What can hang from each mark
duna: gonag
muke: baror duna rubug
gonag: baror duna rubug
rubug: muke pepu
baror: pepu
pepu: baror duna

Known rows, with every way that one mark hangs from another
rubug[muke pepu[baror duna]]: [-4.13,  0.77, -1.41,  0.85, -3.06,  4.34, -0.39,  0.77, -1.47,  2.78,
 -1.65, -3.69,  1.01,  2.35, -3.58,  2.05, -1.35]
baror[pepu[duna[gonag[rubug]]]]: [-3.18, -2.46,  3.46,  0.48, -3.96,  0.33, -1.06, -0.37, -1.00,  0.33,
 -5.35, -1.44,  2.10, -1.06, -0.43,  0.54, -1.23]
gonag[baror[pepu] duna rubug[muke]]: [-3.71, -0.04,  2.98,  0.20, -2.66, -0.23, -0.13, -5.21,  0.65,  2.80,
 -4.48,  1.59, -0.92, -0.25, -1.75,  1.92,  5.86]
duna[gonag[rubug[muke pepu[baror]]]]: [-8.82,  0.37,  1.19,  0.94, -1.29,  0.21, -0.47, -0.51, -1.79,  4.21,
 -0.26, -6.18,  3.39,  2.58, -1.47,  1.83,  3.10]
gonag[baror[pepu[duna]] rubug[muke]]: [-2.14, -2.11,  2.10,  1.51, -4.55,  1.52, -0.72, -2.63, -0.64,  3.21,
 -8.69,  0.22, -1.12,  0.75, -2.09,  2.32,  0.75]
pepu[baror duna[gonag[rubug]]]: [-2.22, -2.73,  3.91,  0.37, -1.81,  2.42,  1.12, -0.09, -1.22,  1.31,
 -1.59, -4.06,  1.61,  0.78, -2.26,  0.55, -2.89]
baror[pepu[duna]]: [ 0.35, -0.78,  0.44,  0.06, -4.35,  1.53, -0.92,  0.35, -0.32, -0.34,
 -5.04,  1.42,  0.25, -1.13, -1.68,  0.16, -3.10]
rubug[muke[duna] pepu[baror]]: [-5.13,  1.86, -2.09, -0.27, -3.39,  2.70, -0.30,  2.45, -0.74,  1.74,
  1.91, -3.86, -0.04,  3.86, -1.35,  0.26,  1.68]
duna[gonag[rubug[muke pepu]]]: [-8.25,  1.21,  1.66,  0.99, -2.46, -1.74, -2.14, -1.22, -2.08,  4.43,
 -1.21, -4.80,  3.89,  1.66, -1.51,  1.30,  6.51]
muke[baror[pepu[duna]] rubug]: [ 2.46, -1.29, -1.80,  0.37, -3.44,  0.77, -0.31,  0.18, -0.05,  1.82,
 -3.41,  2.56, -0.06, -0.97,  0.68,  0.52, -3.62]
pepu[baror duna[gonag]]: [-1.55, -1.33,  3.80, -0.36, -2.39,  2.92,  0.90, -0.01, -1.47, -0.18,
  0.07, -1.58,  2.56,  0.85, -4.14,  0.72, -3.35]
duna[gonag[rubug[pepu]]]: [-5.93,  0.78,  1.64,  0.48, -1.06, -2.78, -2.50, -1.33, -1.12,  3.39,
  0.23, -3.09,  4.71, -0.14, -1.75, -0.72,  3.67]
baror[pepu[duna[gonag]]]: [-2.29, -0.99,  3.47, -0.34, -4.53,  0.84, -1.25, -0.29, -1.33, -1.13,
 -3.60,  0.95,  3.03, -1.05, -2.15,  0.71, -1.72]
muke[baror duna[gonag[rubug]]]: [-1.31, -0.79,  2.23, -0.03, -3.92, -0.67,  0.64,  0.70, -1.32,  1.53,
  0.37, -1.16,  0.92,  2.66,  1.58, -1.82,  1.86]
duna[gonag]: [-2.15,  0.71,  3.71, -0.59, -2.26, -1.87, -0.58, -1.33, -1.21,  0.67,
  0.86,  0.37,  3.77, -0.18, -3.31, -0.46,  2.57]
duna[gonag[baror rubug[muke pepu]]]: [-7.53,  0.92,  3.34,  1.01, -1.93, -2.25, -2.33, -4.29, -1.68,  5.43,
 -1.57, -2.05,  4.37,  1.78, -3.99,  1.44,  7.18]
baror[pepu]: [-1.06,  0.51, -0.22, -0.23, -3.10, -1.23, -0.85, -0.19, -0.03,  0.24,
 -3.19,  2.05,  0.87, -1.24, -0.82, -0.38, -0.67]

Rows
[-0.33, -0.91,  5.81, -0.31, -2.96,  0.36, -0.86, -3.62, -1.18,  1.12,
 -1.14,  2.54,  3.74, -0.09, -6.72,  0.46,  0.86]
pepu[duna[gonag[baror]]]
[-3.80, -0.18,  2.44,  1.36, -3.74, -0.61,  1.09, -1.43, -2.70,  4.38,
 -2.99, -1.83,  1.84,  2.93,  0.40,  1.46,  4.19]
duna[gonag[rubug[muke[baror]]]]
[-4.52,  1.28,  0.59,  1.08, -4.79,  2.02, -1.13, -0.90, -3.32,  3.40,
 -1.87, -1.00,  4.13,  3.03, -2.59,  2.20,  1.85]
rubug[muke[baror] pepu[duna[gonag]]]
[-2.24, -0.98,  5.28,  0.13, -1.01, -2.85, -0.78, -4.19, -0.65,  3.17,
 -1.14,  0.64,  3.30,  0.08, -4.01, -0.41,  3.73]
duna[gonag[baror rubug]]
[-0.06,  2.07, -3.90, -0.59, -2.21, -1.28, -1.73,  1.37,  0.31,  3.28,
  3.98,  0.28,  0.99,  1.48,  0.73, -2.16,  1.75]
muke[baror duna rubug[pepu]]
[-2.94,  0.58,  3.48, -0.02, -2.15, -0.07, -2.87, -3.49, -1.27,  2.28,
 -0.07,  1.51,  5.60,  0.03, -6.97,  0.20,  1.47]
rubug[pepu[duna[gonag[baror]]]]
[ 0.05,  0.05,  3.71, -0.42, -0.38, -1.32,  0.21, -5.47,  1.30,  3.16,
 -0.31,  1.99,  0.14, -1.24, -3.95, -0.61,  4.97]
gonag[baror duna rubug]
[-0.49,  0.77,  2.86, -1.16, -1.93, -1.01, -0.43, -5.29,  1.29,  0.35,
 -1.28,  5.85,  0.98, -1.98, -3.89,  0.09,  2.84]
gonag[baror[pepu] duna]
[-4.02,  0.55, -0.02,  0.21, -3.29, -1.14, -1.31,  0.60, -1.35,  2.69,
  1.46, -2.06,  2.78,  2.73,  1.34, -1.88,  2.55]
muke[baror duna[gonag[rubug[pepu]]]]
[-0.99, -2.13,  5.94,  0.42, -2.31, -0.14, -0.83, -3.66, -0.92,  2.67,
 -3.04, -0.10,  2.60, -0.05, -4.78,  0.18,  1.25]
pepu[duna[gonag[baror rubug]]]
[-1.30, -1.76, -0.89,  1.97, -5.73,  2.83,  0.90,  0.16, -1.74,  3.22,
 -8.81, -0.73, -1.83,  1.93,  2.16,  2.24, -1.62]
gonag[rubug[muke[baror[pepu[duna]]]]]
[ 0.81,  0.38, -1.75, -0.47, -5.11,  0.37,  0.41,  1.67, -0.37, -0.55,
 -2.00,  3.25, -1.17,  1.55,  2.37, -1.47, -1.71]
muke[baror[pepu] duna]
[-1.49, -0.48,  2.72, -0.39, -1.29, -1.39, -0.35, -5.20,  1.59,  1.85,
 -2.98,  3.22, -0.07, -2.11, -1.94, -0.07,  3.25]
gonag[baror[pepu] duna rubug]
[-5.18,  0.43,  3.12,  0.52, -0.23, -3.30, -2.67, -4.20, -0.64,  4.47,
 -0.10, -0.33,  5.21,  0.16, -4.18, -0.47,  4.43]
duna[gonag[baror rubug[pepu]]]
[-5.60, -1.93,  3.68,  1.02, -5.41,  1.56, -0.79, -0.43, -2.07,  1.38,
 -6.78, -3.26,  1.08,  0.73, -0.09,  2.54,  1.55]
baror[pepu[duna[gonag[rubug[muke]]]]]
[-2.82,  0.25, -2.13,  2.21, -4.16,  2.46, -0.49, -0.22, -2.17,  5.53,
 -5.11, -2.93,  0.26,  2.84, -0.16,  1.42,  0.84]
gonag[rubug[muke[baror] pepu[duna]]]
